Every row comes from one small tree of marks. The marks that hang from a mark follow it in brackets, in the order of their numbers. Every link used is in the known rows. Which tree was each row made from?
Known rows:
K_552(K_137(K_25 K_401 K_570(K_54))): [-13  13   8 -11 -19 -14  -5   5  -2   9  -6   2  -9   2  -8  17  -3 -26
   7  -7  -6  -4 -13   1   4 -14 -11  28  16 -20  22  25  19  13  -4   6
 -14  -6 -11  -4   7 -34   6 -26]
K_570(K_54(K_25 K_401(K_137(K_927)) K_552)): [-12  13   1  -5  -3  -8   4  15  -1 -19  21  -1  -2  11   0  16  -4 -34
  -2  21   9  -5   0 -10   4   2 -14  17  17 -31  10   7  21  17 -38  10
  -7  -3  14  -6  -2 -10  10  -5]
K_401(K_54(K_25) K_137(K_570)): [-12  14  21   2   4 -13   2  11   0  14   4  -3 -14   9  -7  -3 -14 -23
  -2   8   9   1 -18  -9  10   6  -6  13   7 -30  18  16  13  13 -12  13
  -9 -23   1  -9  18  -2  19 -24]
K_570(K_54(K_25 K_401(K_137(K_927(K_523))) K_552)): [ -5  12   5   4  -1  -6  -5  22   5 -18  18  -9   8   9   2  10   0 -34
  -5  13  21   5  -4 -11   2   1 -16  19  18 -33  14   5  12   9 -31   8
  -3  -1  21  -1   1 -12  15   7]
K_570(K_54(K_401(K_137))): [ -9   0  23  -9  -5  -1   2  10  -2  -8   1  -3  -4  12   0   4  -6 -27
   8  19  19  -8  -8   8  16   0 -15  13  14 -23  30  23  14   7 -25   7
  -6   2   0 -16   1 -14   6 -13]
K_907(K_183 K_523(K_927(K_54(K_401 K_552)))): [-17  -8  39   6  -5  -3  -6   7 -12   3  -4  18   4 -12   6 -11   4 -20
   4  10  13   1 -10 -13  24   2  -5  -2   6  -9  18  32 -29  16 -41 -15
 -14  10   6  -3 -12 -35  13  -5]
K_183(K_552(K_137(K_25)) K_907(K_523)): [ -7  10  25 -17   6   5 -23   6   7  -6   5 -10   5   5 -17  11   4 -15
  -5   3  17 -13 -18 -10   1   9  -9  22  10   2   2  42 -14  15  -3   6
  -8 -19   0  -3 -15 -47   5 -19]
K_552(K_137(K_25 K_927)): [-12  16  11 -17   0 -15 -12   2 -14  -2  12   2 -10   6 -15  13   5 -19
  10   9  -3 -10 -15   6  -4  -2 -15  18  10 -11  19  30  11  15  -4   9
 -16 -14 -12  -7   0 -22  10 -18]
K_401(K_54(K_552(K_137(K_25 K_927(K_523))) K_570)): [-17  16  10   4  13 -15 -23  14  -3 -13  11   4   7  -1  -1  -9   2 -18
 -12   9   3   2 -27 -15 -14   7  -6  25   3 -30  12  15  -5  28 -12   3
 -10 -20  10  -1  13 -24  38  -2]
K_523(K_927(K_54(K_25 K_401) K_137(K_570))): [-13   2  15   4 -16   9  -9   3  -4  16   6  -1  -7   4  -9   4 -10 -29
   7   0   8  12  -3  -1  11   7   1  10   4 -27  20  12   0   6 -33 -14
  -3   2  10   2   8 -20  15   4]
K_570(K_54(K_552)): [ -6   0  25  -9  -8 -14 -10   3  10   3   4  -5  -7   8  -3   6   1 -16
  11  16  11 -14 -10  -8   4   0  -2  21  12 -17  21  24   3  15 -28   3
  -5 -15   8 -15  -9 -18  15 -13]
K_54(K_25 K_401): [-13   1  16 -12  -5  -2   2   0   3   3  15  -4   0  12  -4  15 -12 -18
   2  16  24  -4  -2  -6   4  -1  -9  10  11  -1  26  20  -1   9 -29  13
  -3  -3   8  -8  -1 -17   8   0]
K_552(K_137(K_25 K_401 K_570 K_927(K_54 K_523))): [ -6  13   6   6 -11 -18 -22   8  -4  14   0   0   3   1  -3   8   7 -25
   6 -12  -4  14 -20  -5  -5  -8 -24  21  19 -27  18  20  13   5  12  -7
 -14  -8  -8  12  20 -24  15 -12]
K_137(K_401): [ -7  -3  19 -13  -9 -14   4  -3   0  12   2   2  -4  16   0   8  -8 -18
  15  15  13 -11  -8  -5  -2  -3 -19  12  20  -4  20  29   6   6 -13  10
  -4 -12  -5  -6   2 -11   5 -14]
K_183(K_552): [  1  -6  25 -13  -2  -4 -13  -4  11   7  10 -12  -4  19 -11   7  -3  -7
   6  18  19 -16 -14 -11   0   8 -10  16  10  -3  14  30  -7  14 -14   5
   0 -19   2  -9 -10 -15   9 -16]
K_183(K_552(K_137(K_25 K_401 K_570(K_54) K_927))): [ -4  12  -1  -8 -19 -14 -11   3   2  -4  10  -2  -5  13 -12  23   2 -26
   0  -3 -12 -10 -15 -12  -3 -13 -22  31  16 -22   2  18  22  20  -2   1
  -7  -9  -7   8   1 -33   0 -24]
K_552(K_137(K_401 K_570)): [-15   4  15 -10 -25 -20   8   0 -11  15  -4   5  -9  10  -8  17  -9 -17
   2   1   6 -10 -13   1   5  -3 -18  11  20 -12  21  30   8  10 -11   4
 -13 -15  -6  -6   6 -20   8 -20]
K_907(K_183(K_552(K_137(K_570)))): [ -9  -6  28 -10 -16 -11  -1  -2  -2  10   1  -1 -11   6 -21  14  -1  -6
  -6  10   9 -15 -21  -9  22   9  -8   9   6  -4  17  34 -17  24 -12  -5
 -16 -13  -3  -5 -10 -28   8 -22]
K_523(K_927(K_54(K_25 K_401 K_552(K_137)))): [-17   3   6  -4   1   1 -14   2 -11  -5   9   1   6  -8   0  10 -11 -22
  -3   6  11   3  -6  -4   3   5  10  11   4 -22  17  17 -14  17 -50  -7
 -17   4  19  -5  -2 -30  17  -3]
K_927(K_137(K_25 K_570(K_54(K_552))) K_523): [ -2  14  19   5 -14  -5 -25  15  20  15   1 -13  -8   8 -10   3  11 -24
   6  -4   2   8  -8 -13  -2   5  -6  36  16 -31  23  11   7   8 -10  -7
   3 -23   7  -1   5 -22  29  -4]
K_552(K_137(K_25 K_401 K_927(K_54(K_570) K_523))): [-12   8   4  -4   1  -8 -22  10  -6  -2   4   4  13   1   0  -2   5 -23
   5   0   3  11 -26  -3  -9   3 -17  21  11 -26  17  23   5  12   3  -3
 -17   2  -2   7  15 -25  19  -3]
K_137(K_570(K_54(K_552))): [ -7   2  23  -1 -24 -20  -8   3  11  14   0  -1 -11   7  -7  10  -3 -14
   3   7   4 -10 -13 -14   7  -2  -4  20  12 -20  19  23   4  15 -20  -3
  -5 -21   7 -14  -2 -19  19 -15]
K_570(K_54): [ -4  -3  31 -13  -7 -10  -9   0   5   5   1  -6  -8  10  -7   5  -1 -16
  19  15  15 -13 -14   7  13  -6  -5  16   8 -12  29  28   6   9 -17   6
 -10  -4   0 -16  -4 -18   9 -13]
K_183(K_552(K_137(K_25)) K_907): [ -5   7  13 -18   7   4 -23  -4  15  -4  10 -13   1   9 -18  17  -3 -14
  -2  14  10 -13 -15 -10  -8  10  -6  28   8  -3   5  37  -8  15  -6   4
  -6 -25   2  -4  -8 -38   6 -16]
K_523(K_927(K_54 K_137(K_25 K_570))): [ -8   9  19   1  -8   3 -24   2  -2  26  -1   1 -15   2 -15  -7   3 -26
  18  -4 -12   9  -9   0   2   8   1  22   3 -30  19  23   3   4  -9 -17
  -7 -15  -9  -3  12 -19  19 -12]
K_523(K_927(K_54(K_25 K_401) K_137)): [-11  -1  16  -3   0  15 -11   2  -5   4  12  -4  -1   6  -4   1  -8 -30
  14  11  14   7  -1   5   9   8   4  11   3 -23  22  13  -3   5 -39  -8
  -5   8  10  -1   3 -19  11   5]
K_523(K_927(K_54(K_401 K_552) K_137(K_25 K_570))): [-14   8   9   9 -13   5 -20   4   2  18   4   5  -8   3  -4   0  -1 -27
   2   1 -12  11   0 -15  -6  10  -3  22  10 -32  14  11   0  11 -28 -22
   1 -15   3   2   9 -25  26  -3]
K_183(K_552(K_137(K_570))): [ -6   0  20 -11 -16 -10 -10  -1  -1  11   5 -10  -9  12 -20  14  -5  -6
  -7   4  12 -16 -19  -6   5   9  -9  15  10 -10  14  30  -6  18 -11  -2
  -9 -20   2  -8  -6 -24  13 -20]
K_523(K_927(K_54(K_25 K_552))): [ -7   4  16  -2   5  -6 -19   0   1  10   8  -4   0  -5  -2  -1  -7 -18
  10   8   5   2  -7 -11  -2   8  12  15   4 -22  12  20 -12  12 -38  -6
 -12 -10  14  -8  -2 -16  20  -8]

Which tree is each row?
[ -2  -7  25   7  -4  -8 -21   4   2   2   8  -3  10   9   5  -1   3 -18
  11  11  22   9 -16  -1   5  -3 -22   6  11 -16  29  18   1   2 -10  -8
  -2   4   7   3  10 -15  16  10] : K_137(K_927(K_54(K_401) K_523))
[ -2  10  24  -8   5   4 -23   9  10  12   6 -15  -6  14 -10  -2  10 -21
  16   7  15   5  -8   2  -7  10 -11  26  14 -13  28  20   1   1  -1   3
   1 -17  -3  -2   5 -15  20  -1] : K_927(K_137(K_25) K_523)
[-13   9  21  -2  13 -11  -8   3  11   4  14  -5  -5   5   1   1 -12 -16
  -1  17  12  -6 -12 -19  -3   4   3  20   6 -16  15  12  -1  22 -30  12
  -7 -26  12  -7   5 -10  23 -13] : K_401(K_54(K_25 K_552))
[ -9  -5  20  -6 -13  -9  -6   3   9  -5   7   0  -1   9   4  12  -4 -18
   4  19  17 -10  -5  -9   6  -2  -8  17  14 -14  26  18   3  16 -38   0
  -1  -5  11 -12  -6 -23  15  -4] : K_570(K_54(K_401 K_552))
[-11   0  12  -8  -6 -15  -7  -1 -15   0   5   5   0   9   0  12  -1 -24
  16  10   2  -6 -19   6   4  -3 -18  10  17 -20  18  28  16  12 -11   0
 -19  -1  -7   1   7 -16   5 -17] : K_552(K_137(K_401 K_927(K_54)))
[-19  11  -2  -2  -5 -10 -17  14  -6 -16  17   5  13   2  -3   7   1 -18
 -17  10  10   3 -15 -15 -16   7 -16  20  11 -18  17  16  -8  22 -20   1
  -4  -9  14   0   4 -29  30  11] : K_54(K_401 K_552(K_137(K_25 K_927(K_523))) K_570)
[ -7   0  34 -15  -2   3 -14   4   1  -6   4 -11   5   9 -16  11  -1 -11
  -5   9  29 -19 -21  -6  10  11 -10  12  11   1   3  44 -17  13 -14   3
  -8 -16   8  -7 -19 -41   3 -14] : K_183(K_552(K_137) K_907(K_523))
[ -8  -2  24 -13  -7   1  -4   4   2  -8   1  -6   9  13  -7  14  -4 -19
  -3   7  25 -16 -17 -11   4   5 -21  13  20   0  -3  41 -10  13 -13   7
  -7 -13   6  -1 -16 -41  -4 -15] : K_183(K_552(K_137(K_401)) K_907(K_523))
[-13  10   2  -1 -16 -15  -6   4   1  15   3  -1  -1   0   0  19 -11 -21
  -4  -4   0   4 -13 -17   1   6  -2  18  20 -27  13  15   6  18 -25  -2
 -17 -16   8   3   8 -22  18 -19] : K_927(K_54(K_25 K_552(K_137(K_401 K_570))))
[ -3  11  18  -2   9 -10 -35   6  -5   2   6  -7   4  -2  -6   1  11 -18
  12  -2   4   9 -23   6  -2   0 -11  20   9 -22  26  24   3   7   5  -3
 -18  -4  -4   3  10 -23  19 -10] : K_552(K_137(K_25 K_927(K_54 K_523)))
[ -1   0  17  -2 -10 -19  -3   4  -2   5   7  -2   4  16   1   3   2 -21
  14  10  17  -1 -11  -3  -6  -9 -32  11  22  -9  16  23   6   0  -4   6
  -2  -8   2   3   6  -8   8   0] : K_137(K_401 K_927(K_523))
[-13  10   2  -2   0  -4   2  20  -8 -12  18   0  11  12  -3   0  -8 -26
  -9  16  27   8 -12  -6  -1  10 -20   9   9 -23  16  14   2   8 -19  12
  -3   2  16  -4   9  -5  18  16] : K_54(K_25 K_401(K_137(K_927(K_523))) K_570)
[-11   9   7   7  -8  -6  -6  11   6  12   8   0  -1   5   1   9 -13 -25
 -11   7   8  11  -6 -22   6  17  -8  12  17 -33  16   9   8  13 -30  -4
  -8 -16  11  -3  11  -9  23 -12] : K_927(K_54(K_25 K_401(K_137(K_570)) K_552))
[  2   8  22   2   9 -12 -34   5   6  11   7  -7   3   4  -2  -5  11 -18
  18   3   5  13 -19  -3  -5  -1 -16  21  10 -19  24  22   4   2   8  -3
  -7  -9  -5   5  12 -15  18  -5] : K_137(K_25 K_927(K_54 K_523))
[-10   0  18 -11  -7  -2  -2   4   8  -5  11  -5   0   8  -3  16 -10 -23
   8  14  22  -4  -5  -1  13 -10  -4  17   7  -9  29  16   6  12 -33  13
  -6   9  12  -8  -3 -25   5  -1] : K_570(K_54(K_25 K_401))
[-20   5  16  -2  10 -12  -5   6   9   0  13   4   1   6   0  -5 -16 -13
  -8  21  14  -5 -20 -25  -3  13   8  18  -1 -22  12  14  -7  30 -33  11
  -7 -23  18 -10   5 -12  31  -4] : K_401(K_54(K_25 K_552 K_570))
[ -8  -1  20 -11  -8   4  -3   2  -9  -9   0  -2   9   4  -9   6  -6 -24
  -2   2  21 -18 -12  -7   1  -1 -13  12  13  -3 -11  44 -20   8 -23   0
  -6  -6  10  -1 -17 -44  -5 -11] : K_183(K_552(K_137(K_401)) K_907(K_523(K_927)))
[ -8  17  16  -6 -11  -8 -17   7  -1   0   9  -1  -2   9 -23  16   6 -19
 -11  -5   2  -8 -21 -17  -1   2 -23  20  10  -7  -8  39  -2  16   7  -1
  -5 -25   0   5 -10 -45   5 -16] : K_183(K_552(K_137(K_25 K_570 K_927)) K_907(K_523))
[ -8   7  17 -11  -3 -11  -8   5  12  -1  13 -10  -4   5  -5  12  -4 -18
   7  14  13  -8  -6 -12   3   0   6  23  10 -17  19  16   2  16 -34  10
 -10 -11  14 -12  -7 -20  15 -10] : K_570(K_54(K_25 K_552))
[-21   2   4  -9  -4  -3  -9   5 -14 -12  18   8   9   2  -7  11  -9 -20
  -6  14  14   2 -22   0   9   8  -5   6   0 -22  20  18   2  23 -29   1
 -19  11  10  -2   5 -25  14   6] : K_552(K_137(K_927(K_54(K_25 K_401 K_570))))
[ -9  -1  36 -13  -3 -10  -1   7 -17 -11   9   5  -4   6 -14   9  12 -13
   0  10  16 -19 -25  -2  25   5 -18   1   7   1   7  40 -16  26 -14   3
 -18   0  -3   0 -22 -33   0 -19] : K_907(K_183(K_552(K_137(K_927))) K_523)
[-13  15   2 -17  -5 -16  -3   1 -14  -2  12   6  -6   9  -5  17   3 -26
  11   6  -6  -9  -9   1 -10  -9 -25  20  20 -12  12  27  18  12  -5  11
 -14 -11 -14   0   4 -22   3 -20] : K_552(K_137(K_25 K_401 K_927))
[ -2   4  25   7  -8   1 -23   9  12  25   4 -19  -4   8 -11   0   1 -20
  10  -5  19  19 -15  -4  10  14  -2  17  10 -28  27  11   3   0  -7  -7
  -6 -11  10   3  13 -11  24   4] : K_927(K_54(K_25) K_137(K_570) K_523)
[-11  10  17 -12 -17 -14  -4   6  -3   6   3  -7 -10   1 -18  19  -7 -18
   2  -5  12  -7 -16   6  18  -5   5  18   5 -21  27  22   7  15 -20   7
 -20  -2   6 -12   0 -28   9 -16] : K_552(K_137(K_570(K_54(K_25))))
[ -4   7   8  12 -13  -4 -14  11  18  23   4 -12   2  10   2   6  -2 -27
   3  -5  11  19  -7 -22  -3  12  -8  23  25 -34  14   3   6   6 -19  -8
  -2 -18  14  12  14 -11  27   1] : K_927(K_54(K_25 K_552) K_137(K_401 K_570) K_523)
[ -4  13  23   1 -10  -3 -20   9  10  24   2 -12 -10  13 -15   0   7 -21
   9  -5   7   9 -10  -4  -3   8 -14  24  14 -18  26  19   3   1   5  -2
   3 -23  -4   0  11 -14  26  -4] : K_927(K_137(K_25 K_570) K_523)
[ -8  14  22  -9  -9   0 -19   7   7   6   2  -6  -1   5 -22  13   2 -14
 -13  -7  11  -7 -21 -17   3   8 -14  21  10  -3   0  39 -12  14   3   0
  -6 -26   0  -1 -10 -48   7 -21] : K_183(K_552(K_137(K_25 K_570)) K_907(K_523))
[ -8  -2  42  -3   0   8 -17  10 -16  10  -5  -1  -7   3  -6 -14   6 -24
  22   1  15   0 -14  11  17  11  -2   6   4 -21  18  32  -8   3 -24 -11
  -9   0   0  -7  -5 -21  13  -9] : K_907(K_523(K_927(K_54 K_137)))
[-10   7  36 -17   7   0 -12   9  -5  -3   2   0  -3  -2 -16   6  11 -13
  -3   4  11 -12 -22  -7  18   7  -8  14   6   7  14  39 -21  24  -8   6
 -19  -4 -12  -1 -19 -43   6 -29] : K_907(K_183(K_552(K_137(K_25))) K_523)
[-12   9   2  -2 -17 -19  -2   1 -11  10   9   4  -2   5  -7  19  -6 -26
   5  -4  -2   4 -18  -4   7  -5 -15  11  15 -25  13  18  18  13 -10  -1
 -20  -3  -1   7  12 -18   6 -15] : K_552(K_137(K_401 K_570 K_927(K_54(K_25))))
[-20  10   7  -3   8 -11  -7   5  12   3   6  11   2   8   9  -8 -10 -22
  -4  18  -5  -4 -16 -31 -18   4  -9  28  11 -20   8  16   3  28 -20   8
  -1 -26   0  -2  13 -17  27 -14] : K_137(K_25 K_401(K_54(K_552 K_570)))
[-11  -8  24  -6  -1  -3 -17  -2  -9  10  -3   8   1  -2  -6 -16  -7 -13
  12  14   8  -3 -21   1   6  11   6   7  -6 -21  20  35 -15  10 -24 -11
 -12   0   3 -15   4 -18  20  -1] : K_523(K_927(K_54(K_570)))
[-13  15   7  -7   4  -3  -6  11   3   1  11   2  -4  11   1   6  -5 -25
  -5  19   3  -3   2 -15 -11  12 -17  22  21 -18  17  19   6  14 -23   8
  -2 -23  -3 -10   2 -14  20 -17] : K_54(K_401(K_137(K_25)) K_552)
[-11   7  17  -4 -19  -8 -11   4   9  11   2   3  -9   8  -7  12  -4 -21
   3   2   2   1  -8  -7   7 -13 -13  22  10 -14  30  18  12  10 -10   2
  -1  -5  -5  -7   7 -31  11 -12] : K_137(K_25 K_570(K_54(K_401)))
[-15  16  -8  -5  -5 -16 -11  13  -5  -9  12   6  10   5   0   5   4 -22
  -7   6   1   0 -15 -17 -22   4 -20  25  19 -22   6  20   0  19 -11   4
 -10 -15   7   4   6 -24  25   2] : K_54(K_552(K_137(K_25 K_401 K_927(K_523))) K_570)
[-12   4  19   3 -12   5 -20   4   8  22   4  -1 -10  12  -8   7   1 -24
   7   3  -2  13  -9  -6   4   9 -12  21  11 -23  29  14  12   8  -8 -12
   0 -11  -8   4  15 -21  19  -8] : K_927(K_54(K_401) K_137(K_25 K_570))
[-15  14  23  -3   7   2 -29   8  -6  -2  -4   4   7 -15  -6  -4   5 -24
   3  -4   2   1 -15  -8   0   8   5  19   5 -18   2  41 -19  12 -21 -10
 -18 -15   7  -5  -8 -49  16 -14] : K_183(K_907(K_523(K_927(K_54(K_552(K_137(K_25)))))))
[ -5   1  13  13 -28 -21 -10  10   9   0   8   0   2   9   1  10   3 -20
  -6   5  14   2  -9 -17   4 -11 -23  16  16 -23  19  10   5  10 -20  -9
   6  -6  17   1   3 -21  21  11] : K_137(K_570(K_54(K_401 K_552)) K_927(K_523))
[-13  12   9 -20  -1 -10  -5   2  -6   4   3   1  -4   6  -5  13  -3 -23
  10   5   0  -8  -8   2  -8  -4 -14  22  19  -7  21  29   8  12  -8  13
 -14 -12 -13  -5   3 -25   7 -24] : K_552(K_137(K_25 K_401))
[-25   9  -6 -11 -10 -11   4   7 -13 -17  25  10   5   7  -7  20 -11 -19
 -18  19  12  -8 -11 -14  -3  10  -8  11   7 -18  10  15  -3  29 -43   7
 -11  -5  19  -5  -5 -23  21   9] : K_54(K_25 K_401 K_552(K_137(K_927)) K_570)
